Each row comes from the steps of one path. Every step used is in the known rows, and no mark comes twice. Write the path behind each row, first mark first.
Known rows:
nolu > bigum > kidod > mizot: -17  31  61  12  -40  29  44  -24  -2  -38  -31  5  37  -38  3  -98  -7  0  8  -22  -36
bigum > nolu: -26  50  33  12  -32  60  41  -22  1  -21  -15  -11  45  -43  -23  -48  15  -21  12  -21  -12
bigum > kidod: 0  53  73  20  -31  62  30  -31  -2  -24  5  -12  46  -58  26  -73  -2  -33  -6  -30  -33
nolu > mizot: -9  38  62  40  -2  63  25  -31  18  -14  -8  -44  48  1  -3  -50  -12  0  -9  -31  -4
bigum > sipumi: 1  31  60  8  -26  84  31  -21  -19  -1  -26  -6  0  -34  -13  -36  -21  -7  -2  -32  6
zudag > mizot > nolu > bigum > sipumi: 24  57  46  12  -7  69  27  -35  -50  -18  -4  18  27  -6  -71  -11  -38  4  43  -17  41
sipumi > bigum > nolu > mizot > zudag > salitek: -9  37  59  92  -17  4  54  -6  30  27  -1  -34  85  -33  -55  -25  -14  38  15  0  -6
bigum > nolu > mizot: -28  53  52  41  -5  64  41  -29  19  -7  -25  -23  51  -12  -14  -44  6  -5  -4  -3  1
salitek > zudag > mizot > sipumi > bigum > nolu: -10  36  47  64  -83  63  31  -18  36  7  -4  25  53  -52  -58  -8  -26  3  13  -39  -19
salitek > zudag > mizot: 29  41  53  29  -45  57  31  -37  7  -13  25  -24  56  -29  -27  -27  -9  -21  -9  -51  -19
sipumi > bigum > kidod: -23  34  60  47  -44  48  20  -15  20  -18  14  -12  77  -72  22  -70  -15  -25  1  -41  -54
sipumi > bigum > nolu: -51  28  25  40  -44  45  29  -3  28  -12  -7  -12  72  -60  -26  -44  1  -17  18  -31  -36
salitek > zudag > bigum > nolu > mizot: -15  34  32  68  -16  36  32  -56  25  7  -19  -14  40  0  8  -9  16  -1  -2  -26  -8
salitek > zudag > bigum > kidod > mizot > sipumi: 5  12  35  30  -77  44  43  -40  3  -16  -25  31  -21  -56  21  -41  -16  -6  -2  -52  -37
bigum > kidod > mizot: -9  31  42  -1  -49  56  50  -14  2  -35  -19  -4  25  -69  16  -88  0  -29  -12  -27  -45
mizot > nolu > bigum > sipumi: -6  42  49  34  -5  74  23  -26  -51  -23  -28  13  7  -14  -49  -35  -42  10  54  -35  26
zudag > bigum: -4  22  14  -6  -11  18  12  -47  0  -27  14  -29  32  -16  8  -14  11  -26  15  -44  -6
nolu > mizot > sipumi: 0  38  75  45  -17  75  24  -30  20  -7  -23  -23  13  3  -18  -37  -39  19  -7  -33  7
nolu > mizot > sipumi > bigum > kidod: -21  37  94  84  -37  74  18  -22  36  2  -16  1  51  -40  21  -56  -51  16  -13  -31  -30
mizot > zudag: -8  39  54  38  -16  27  41  -35  -14  -9  14  -29  45  -40  -31  -37  -23  -8  8  -44  -21
nolu > mizot > zudag: -9  42  69  72  4  36  40  -43  -1  4  0  -41  49  -9  -24  -34  -28  8  -7  -31  -10
mizot > zudag > bigum > nolu: -23  45  11  29  -15  2  43  -56  -15  -4  4  0  39  -36  -26  3  16  -14  24  -14  -6

Write each row's path:
-7  30  76  21  -59  47  42  -19  -2  -31  -48  33  4  -39  -14  -87  -33  26  14  -23  -23 => nolu > bigum > kidod > mizot > sipumi
30  41  79  59  3  10  52  -21  3  12  7  -57  56  -9  -42  -29  -23  29  2  -12  9 => nolu > mizot > zudag > salitek
5  15  25  36  -36  22  19  -50  1  -12  10  -21  25  -16  14  -15  3  -18  7  -68  -23 => salitek > zudag > bigum
-1  32  63  2  -68  75  46  -11  1  -28  -34  23  -10  -69  -1  -79  -23  -10  -5  -32  -30 => bigum > kidod > mizot > sipumi
8  12  38  33  -35  57  28  -54  -20  10  -18  9  -10  -25  11  -2  -12  -4  1  -54  2 => salitek > zudag > bigum > sipumi
-15  14  26  15  -36  24  57  -23  -16  -16  -7  -19  21  -49  -45  -51  -15  -9  1  -42  -32 => kidod > mizot > zudag
26  71  71  65  -30  47  31  -51  -30  -31  22  16  66  -30  -32  -50  -29  -11  36  -38  -16 => salitek > zudag > mizot > nolu > bigum > kidod
0  29  52  51  15  33  38  -64  -24  28  -19  0  4  7  -5  15  -27  21  -11  -16  25 => nolu > mizot > zudag > bigum > sipumi
-20  28  18  39  -36  29  33  -50  2  -11  -8  0  30  -31  3  -13  24  -19  14  -44  -16 => salitek > zudag > bigum > nolu
-14  35  49  73  -33  49  33  -55  22  11  -37  13  0  1  -6  5  -8  23  6  -28  2 => salitek > zudag > bigum > nolu > mizot > sipumi
-10  30  76  22  -16  64  26  -31  -22  -7  -39  10  17  -7  -25  -46  -31  24  17  -25  18 => nolu > bigum > sipumi
20  37  87  75  -80  64  28  -28  22  1  16  26  55  -70  -9  -35  -45  -3  -8  -49  -41 => salitek > zudag > mizot > sipumi > bigum > kidod
-30  15  45  41  -53  53  15  -4  26  -11  -5  -9  36  -44  -26  -35  -45  8  17  -58  -26 => mizot > sipumi > bigum
-30  16  -19  1  -35  -1  61  -41  -17  -10  -18  8  17  -47  -36  -11  20  -10  16  -16  -16 => kidod > mizot > zudag > bigum > nolu
31  33  63  28  -18  3  50  -13  -10  1  22  -44  46  -42  -52  -33  -14  10  14  -26  1 => mizot > zudag > salitek
-30  21  13  38  -52  57  33  12  0  -40  6  3  45  -88  -15  -73  -26  -36  31  -50  -54 => sipumi > bigum > kidod > mizot > nolu
-4  19  14  -19  -38  20  40  -36  2  -31  -9  4  15  -49  28  -51  16  -35  -2  -28  -32 => zudag > bigum > kidod > mizot
-1  11  27  24  -60  33  43  -42  4  -21  -11  9  9  -56  37  -54  12  -25  -10  -52  -51 => salitek > zudag > bigum > kidod > mizot
-52  6  14  20  -80  60  47  13  29  -11  -45  21  15  -68  -47  -48  -19  8  23  -34  -30 => kidod > mizot > sipumi > bigum > nolu
-24  20  13  11  -21  35  32  -9  -27  -53  -19  -13  23  -20  -58  -66  -24  -3  57  -47  -9 => kidod > mizot > nolu > bigum
-35  11  34  24  -66  44  42  2  22  -22  -8  -3  53  -85  12  -84  -14  -23  -6  -41  -64 => sipumi > bigum > kidod > mizot
8  13  53  45  -62  -2  66  11  10  1  13  -13  59  -89  -32  -67  -19  7  9  -23  -49 => sipumi > bigum > kidod > mizot > zudag > salitek
-25  53  67  47  -21  83  38  -28  23  -3  -45  1  16  -13  -32  -33  -19  19  3  -5  12 => bigum > nolu > mizot > sipumi
0  43  48  32  -14  4  39  -67  -23  -11  21  0  42  -50  26  -21  -5  -20  4  -26  -25 => mizot > zudag > bigum > kidod
21  48  48  56  -25  44  22  -39  -28  -32  24  -7  58  -3  -62  -29  -29  -5  45  -53  1 => salitek > zudag > mizot > nolu > bigum
